Each row was made from one small tree. The marks that hang from a mark follow it in brackets, in alphabetical order. Every link used is in the known rows. Write each row's tree.
Known rows
voza(togon): [  1  -7   6 -13   8  -4  -4   6   1  -7   4  -1  -3   1  -1 -10   1 -10
   0   7  -3   0   5   5  11  -2  -5   1]
voza(nipa togon): [ -2 -12  15 -11  13  -1  -8   4  -8  -5   4   2  -2   5  -3  -4  21 -16
   1   4   0   1  13   8   2 -12 -16   8]
datil(daro(medas poge)): [ 11 -29   6   0   4  14  -2   8   0  16   3   5  -3  11  -3   0   1  -7
  -3   2  -1  -4   6   3   8   6   6  -9]
daro(datil medas(togon(voza(nipa)))): [  3 -35  29  11  19  11  -5  -6 -22  12  13  -4  -4  14  -3  -8  21 -35
  35   1 -16 -36   9   5  -3  -6   2  12]
muzup(poge(daro(datil(togon)) medas)): [  4 -32   0  -5   5  -3   1   7   9  -8 -29 -13  18  -1  -7  -1   3 -15
  38 -13   3 -17  -1  23   4  13  14  12]
medas(daro(poge) datil(togon)): [-10 -33  -6  -2   5  10   6   5  -7 -24   4  34   2  14  -6  11  -6 -15
  16  -8 -10   0  11   5  14   2  16 -10]
medas(datil togon(daro(poge))): [  7 -32   3   2   2  17   6  -1  -9  12  -1  27 -17  17  -5 -18  -7 -17
  13  -5 -10   2  -8  -1   9   1  15  -2]
poge(daro(datil(togon) medas)): [  0 -16   9  -8   7   4   0  12   4 -10  -1  -9  18   1   2   0  -5 -19
  37 -10 -10 -37   4  24   2   8  11  -2]
daro(poge(medas)): [  2 -30  -6   3   3  11  -3  -9   0   5  -2  11   4   2 -15 -10  10  -4
 -11  -1   5  -1   0 -11   5  12   9   9]
muzup(poge(daro)): [  8 -11   6  -3  -2  -1   0  13  17  -1 -35 -10  18   6   0  -9  -5   2
   6  -4   7   4  -1  28  -2   5   4  -9]
poge(daro medas(datil togon(voza))): [ -1 -36  15  -2  10   3  -5 -17  -6  16 -18  10  17   4 -10 -13   2 -18
  27  -5  -2  -3   2   2   4   8   8  10]
medas(datil): [ -3  -4  -4  -6   1  -3   3  -3  -1   0  -1  10   2   0   0  -3   3  -2
  10 -22  -5  -5  -1   0   1  -2   3  -5]
datil(togon): [ -6  -8  -1  -1   3  -2   2   4  -5 -11   3  -1  -2  -1   0  20  -3  -6
  16   7  -2  -2   2   3   5   0   0   4]
daro(datil medas): [  3  -9   5  -2   5   4   1   4   1   1  11  -6   0   1   0 -14   5 -12
  19 -14 -13 -37   0   6   0   6   8  -2]
daro(datil medas(togon) poge): [ 12 -32   3  12   5  22   3   9   1  10  16   9   0  12  -2 -15   2 -28
  19   2 -15 -33   4   6  11  11  24  -1]
daro(datil(togon) poge): [  2 -26  -9   0   9  12   6   4  -5 -12   9   7   1   9   0  10  -1 -20
  24  -7  -8 -16  -3   6   8   4  21   5]
voza(nipa togon(poge)): [ -2  -4  16  -8  16  -3  -2   7 -21  -7  -2   8  -3  13  -5 -13  20 -15
  -8   3   1   1   9  -3   4 -12 -21   5]
muzup(poge(medas(daro))): [  0 -28   4   7  -1  -2  -4   2   4 -11 -21   7   0   4 -12 -11   5  -2
   3   2   1   5  10   3   9  12   2   0]
medas(daro datil): [ -8  -8   0  -3  -1  -1   2   1  -4 -14   1  25   2   7  -1  -4  -3  -6
  11 -16  -8   1  10   2   7  -1   6 -12]
medas(daro): [ -5  -5   5   4  -2   2  -1   4  -3 -15   1  13   0   7  -1  -3  -6  -3
   1   6  -4   5  12   2   6   0   3  -6]
muzup(poge(medas(datil(daro)))): [  8 -32  -3  -5   0  -7  -1  -2   3  18 -24   1  -3   1  -7   2  10  -1
  19 -24   6   8   0   1   8   8   0   0]
togon(daro(medas poge) datil voza): [  5 -47  25  -3  19  17   1 -14 -11   9  -3   7   0  20 -19 -37   1 -13
  16  -4 -18 -20 -21   4   3   0  -3   1]
medas(daro(poge) datil togon(voza)): [ -2 -46  11   9  12  15   2  -7 -16  -3   1  35  -1  24  -6  -8  -6 -24
  17   3 -15   5   8  -1  15   0  20  -7]
muzup(poge): [  6 -11   0   3  -2  -4   2   8   8  -2 -19  -7  -1   4  -3  -2   2   2
   4  -2   1   2  -3  12   1   3   1  -5]
voza(nipa togon(poge(medas))): [ -4 -16  15  -8  16  -5  -7  -3 -22  -3  -5   9  -2   6 -14 -19  29 -16
 -10   2   5  -2  11 -14   7  -5 -23  17]

Which tree is each row?
[ -1  -8  25 -13  16  -2  -1   2 -28  -6  -8  10 -20  18  -7 -26  15 -14
  -6   3  -2   4  -1  -5   3 -15 -23   7]
voza(nipa togon(daro poge))
[  8 -43  19   8   8   2  -6  -5   2  13 -38  -9  14   8 -11 -15   1 -14
  20  14   3   4   0  14   4  12   7  11]
muzup(poge(daro medas(togon(voza))))
[ 10 -38  -7  11   4  20   0  -5  -3  13   8  12   0   6  -8 -14   6 -27
  17   1  -4 -17   2  -7  12  14  26  18]
daro(datil poge(medas(togon)))
[ -1 -11  27  -3  15  -1   0  -1 -14   1 -21  -3  17  15  -5 -22  -2  -4
   0   0  -5 -17  -5   2  -1   4  -6 -10]
togon(poge(daro(medas)) voza)
[  9 -30   2  13  -2   2  -2   4   5  10 -17  -3  -4   0 -10  -8   5 -11
  12  13   3   0   3   3   9  14   3   9]
muzup(poge(medas(togon)))
[ -7 -40 -11  -5   6   8   2  -8  -5  -5   0  21   4   1 -15   8   9 -14
  15 -15  -2  -8   1  -7  11  11  10   7]
daro(poge(medas(datil(togon))))
[-13 -43  13 -13  17  -6   1 -27 -25  -3  -9   8 -18   4 -16  -2   6 -12
  31 -12 -11  -5 -12 -12   3   2  -4  16]
poge(medas(datil(togon(daro voza))))
[  0 -24  17  -2  19  -3   4 -27 -34   5 -12   1 -19  14 -10 -34   8 -13
  15 -12 -10 -15 -23 -22   1   3   2  19]
togon(daro(datil) poge(medas) voza)
[  5  -5  12 -16  15  -3   6   2 -20  -8  -2   4 -21  15   1 -37  -1 -18
  13  -7 -13 -11 -13  -4  11  -5  -1   6]
voza(togon(daro(datil) poge))
[-10 -31  21 -14  14  -2  -1  -3  -6  -7 -12   2  18   7  -6   3  -3 -14
  34 -13 -12 -24   0  18   1   3   1  -9]
poge(daro(medas(datil(togon(voza)))))
[ -3 -18   6  -9  12  -2   0   1 -16 -19   3  16  -2  10  -7 -32   6 -23
   9  -2  -9 -13  10 -12  19   6   2  10]
voza(togon(poge(medas(daro(datil)))))
[ -7 -15   4 -13   4  -2   6  -4 -13 -10  -2  12 -18   4  -3   5  -6  -8
  27 -16 -10  -4  -9   1   4  -3  -1   0]
medas(datil(togon(daro)))
[ -1 -25  25  12  15   6  -5 -10 -23  11   0   4  -4  13  -5   5  15 -22
  15  15  -4   2  10  -1  -3 -12  -6  13]
medas(togon(voza(nipa)))
[  7 -22  19 -14  16   1  -7   6  -7  12   4   2   9   7  -2  -4  18 -22
  23  -4   0  10  10  13   6 -16 -24  13]
voza(nipa togon(datil(daro)))
[  1 -22  -3  -8   1  -4  -3 -11  -5  20  -5  10  -3  -4  -5   5   9  -4
  15 -22   5   6   4 -11   6   5  -1   6]
poge(medas(datil(daro)))
[ -1 -17  15  -1  16  -8   5  -5 -32   2  -8  -1 -10  14   3  24  -5 -10
  18  12  -2  13  -3 -12   8  -5  -8   5]
datil(daro togon(poge voza))
[ 11   0  10   8   4  10   6  11  -2   9 -15  10  31  12  -1 -23 -12 -15
  21   4  -1  -1  -4   9   6   1  -3   2]
medas(togon(datil poge(daro)))
[ -3 -35  30  15  17  13  -2  -8 -23   0   4  18  12  19  -9  -8   9 -30
  33  13 -12   2  14   7   4 -14 -10  12]
medas(daro togon(datil voza(nipa)))
[ -3 -15   4   7  -2   7   3   5  -6  -7   4  28  -3  10   1  -3  -8 -17
  22   0 -11   2  15   2  12  -1  11  -8]
medas(daro datil togon)
[  7 -13  17   4  -2  11  -4  15   9   9  -6  -1  15   4   0 -13  -9 -14
  13  13  -3 -16  11  18   5  10   4  -7]
poge(daro(medas(togon)))
[  2 -18  26  -3  20   0   7 -14 -30   2  -3  -2 -19  20  -6 -36   3 -14
  17 -11 -21 -33 -20 -11  -1  -1   1   0]
togon(daro(datil medas) poge voza)
[ -3  -6   1  -9   3  -4   2  -5  -6   2 -25  16  22   3  -9 -22   5  -2
   1 -25   5  -5  -3  -7   2   8   0   1]
togon(poge(daro medas(datil)))
[ 19 -39   5  11   1   5  -1   4   7  27 -17  -5   7   3  -9  -5   3 -17
  35   5   3   9   0   7  14   9  -5  14]
muzup(poge(medas(togon(datil(daro)))))
[  3 -13  23  -4  19   1   4  -3 -15   1 -15  -6  18  17   0 -29   0 -15
  17 -13 -11 -33  -8   6  -2   3   7  -4]
togon(poge(daro(datil medas)) voza)
[  4 -51   9  12  13  16  -5 -17 -13  15  -3  11  -2  10 -16  -9   6 -20
   4  19  -2   2   0 -13   9  11  13  17]
daro(poge(medas(togon(voza))))
[ -1 -47   5  -8  17   5   4  -9 -18   6  -3  15  -5  16  -3  26  -2 -16
  27  -9  -5  11  -2  -1  10  -3  11  -1]
medas(datil(daro(poge) togon(voza)))
[  9 -41  19 -16  15  16  -1   6   3   1   5   9  -2  15 -18 -47   3 -19
  12  -1 -17 -20 -10  12  15   2  -8  -2]
voza(togon(daro(medas poge) datil))
[ -5  -2   9  -4   7  -2   9   1 -26 -13  -7   6 -20  11  -2  -1  -9  -5
   8   7  -5   2 -13 -10   6  -2  -8   3]
datil(togon(daro poge))
[ -2 -34 -11  -4   3   8  -1 -11   0   7  -3  22   6   2 -15 -11  13  -6
   0 -22   1  -6  -2 -10   5  10  11   3]
daro(poge(medas(datil)))
[ -5 -31  -1   1  -1  -4   1  -1   4 -11 -21  18   2   5 -13 -14   8  -4
  14 -19  -3  -1   8   2  10  11   4  -6]
muzup(poge(medas(daro datil)))
[ -1 -19  23 -15  13   1  -7   0 -16  -2  -2   3 -20  11  -5 -18  16 -16
   3   3  -3   4   5   7   1 -15 -18  10]
voza(nipa togon(daro))
[ -6 -10  21   5  20  -3   1 -14 -34   1 -11   6  -1  17  -7  -3  20  -9
  -4  -1   0   0   0 -13  -8 -14 -16   7]
togon(poge voza(nipa))
[  5 -15  18  -5   5   8   1  -1   0   5   2  -1  -1   5 -11 -33   0  -7
  21  -9 -14 -23 -14   8   1   0 -14   0]
togon(daro(medas) datil)
